Each row was made from one path, in order. Every step used is in the known rows, and no mark comes twice. Write each row's path.
In the rows, zero is written as 128.
Known rows
vaten ligid: [144 150 145 128 130 148 134 201 131 152 118 107 142 115 101 125 126 101
 204]
vaten rakuv tusu gasoru dovo ligid: [142 169 169 131 111 125 112 181 136 136 140  67 153 123 140 151 161 156
 135]
rakuv tusu gasoru: [163 168 137 110 116 118 142 165 115 143 138 111 166 134 155 140 151 134
 162]
tusu gasoru dovo: [148 181 153 160 110 125 127 170 113 163 117  82 132 137 126 120 142 145
 152]
gasoru dovo rakuv: [138 186 138 139  83 139  89 192 110 161  98  85 106 152 115 131 161 156
 134]
gasoru tusu: [154 147 131 132 121 118 116 186 114 144 102 115 136 135 118 118 145  92
 166]
dovo rakuv vaten ligid: [146 186 132 129 100 131 120 205 112 152 101 100 132 134 121 138 155  99
 192]
rakuv dovo ligid vaten: [136 153 160 106 112 150 146 213 127 153  97 134 143 104  91 135 156 145
 192]
dovo rakuv vaten: [149 194 128 134  87 121 110 191 115 146  97 107 129 152 137 136 161 110
 159]
tusu gasoru dovo ligid vaten: [139 176 178 160 121 122 148 199 106 159 110  90 141 102 108 118 154 151
 187]
ligid dovo gasoru: [145 178 115 123 109 150 100 190 151 163 132 124 122 153 141 131 100 120
 149]
dovo ligid vaten: [135 154 176 136 130 127 149 222 123 138 103 130 152  87  95 121 156 128
 208]
ligid vaten: [145 157 140 134 129 133 146 209 120 154 116 126 140 115 106 136 137  91
 208]
rakuv vaten ligid dovo: [161 165 138 146 118 148 129 200 136 162 129  95 136 104 114 108 111  89
 214]
vaten rakuv tusu: [148 161 140 114 110 131 101 175 149 130 143  86 150 144 146 160 149 124
 131]
tusu gasoru dovo rakuv vaten ligid: [146 193 150 156 105 128 131 189  99 170 110  70 129 128 122 130 153 130
 182]
dovo ligid vaten rakuv tusu gasoru: [138 160 180 129 132 120 151 216 126 135 124 104 166  88 116 148 165 129
 198]
tusu gasoru dovo ligid vaten rakuv: [134 175 181 163 122 123 138 200 117 155 118  72 140 106 110 133 154 147
 175]
ligid dovo rakuv: [159 185 110 116  90 147  95 209 127 171 109 104 118 156 132 148 127 106
 147]

Write each row's path
[167 187 109  99  92 138 110 201 115 172 125 101 136 151 151 159 137 117
 153]
ligid dovo rakuv tusu gasoru
[137 158 146 140 129 136 130 211 137 149 126  98 139 122 111 158 139  83
 187]
ligid vaten rakuv
[161 170 123 102 117 152 130 218 114 176 128  94 141 121 123 155 128  98
 205]
vaten ligid dovo rakuv tusu gasoru
[143 164 150 133 126 133 135 202 121 156 143  81 145 114 122 163 151 113
 190]
ligid vaten rakuv tusu gasoru dovo
[130 161 118  96 108 145 114 177 132 154 107 139 125 157 125 140 137 131
 154]
rakuv dovo gasoru tusu
[156 153 133 123 125 162 124 214 137 171 127  99 132 113 102 128 104  93
 204]
vaten ligid dovo
[157 163 120  96 113 160 117 223 121 171 127 100 135 121 116 150 127 100
 201]
vaten ligid dovo rakuv tusu
[128 155 132 116 128 143 126 211 135 156 122 112 129 131 109 168 141  88
 190]
ligid vaten rakuv dovo gasoru tusu
[152 163 149 150 122 136 137 189 131 147 121 101 144 106 112 107 130  97
 213]
rakuv vaten ligid
[131 159 180 140 113 140 116 211 123 146 123  84 134  90  99 127 165 169
 175]
gasoru dovo ligid vaten rakuv tusu
[129 165 124 123 125 123 109 178 130 140 114 136 130 153 138 126 132 112
 159]
dovo gasoru tusu
[153 164 130 140 126 142 124 200 133 160 127 105 132 109 121 111 110  83
 218]
rakuv vaten ligid dovo gasoru tusu
[147 200 146 159  95 119 122 178 101 164 107  76 127 143 134 128 157 140
 157]
tusu gasoru dovo rakuv vaten
[149 173 134 141 121 148 126 196 142 160 133 106 134 113 124 113 105  97
 210]
rakuv vaten ligid dovo gasoru
[131 160 161 118 102 146 105 193 156 138 111  91 138 135 113 155 152 143
 131]
vaten rakuv dovo ligid
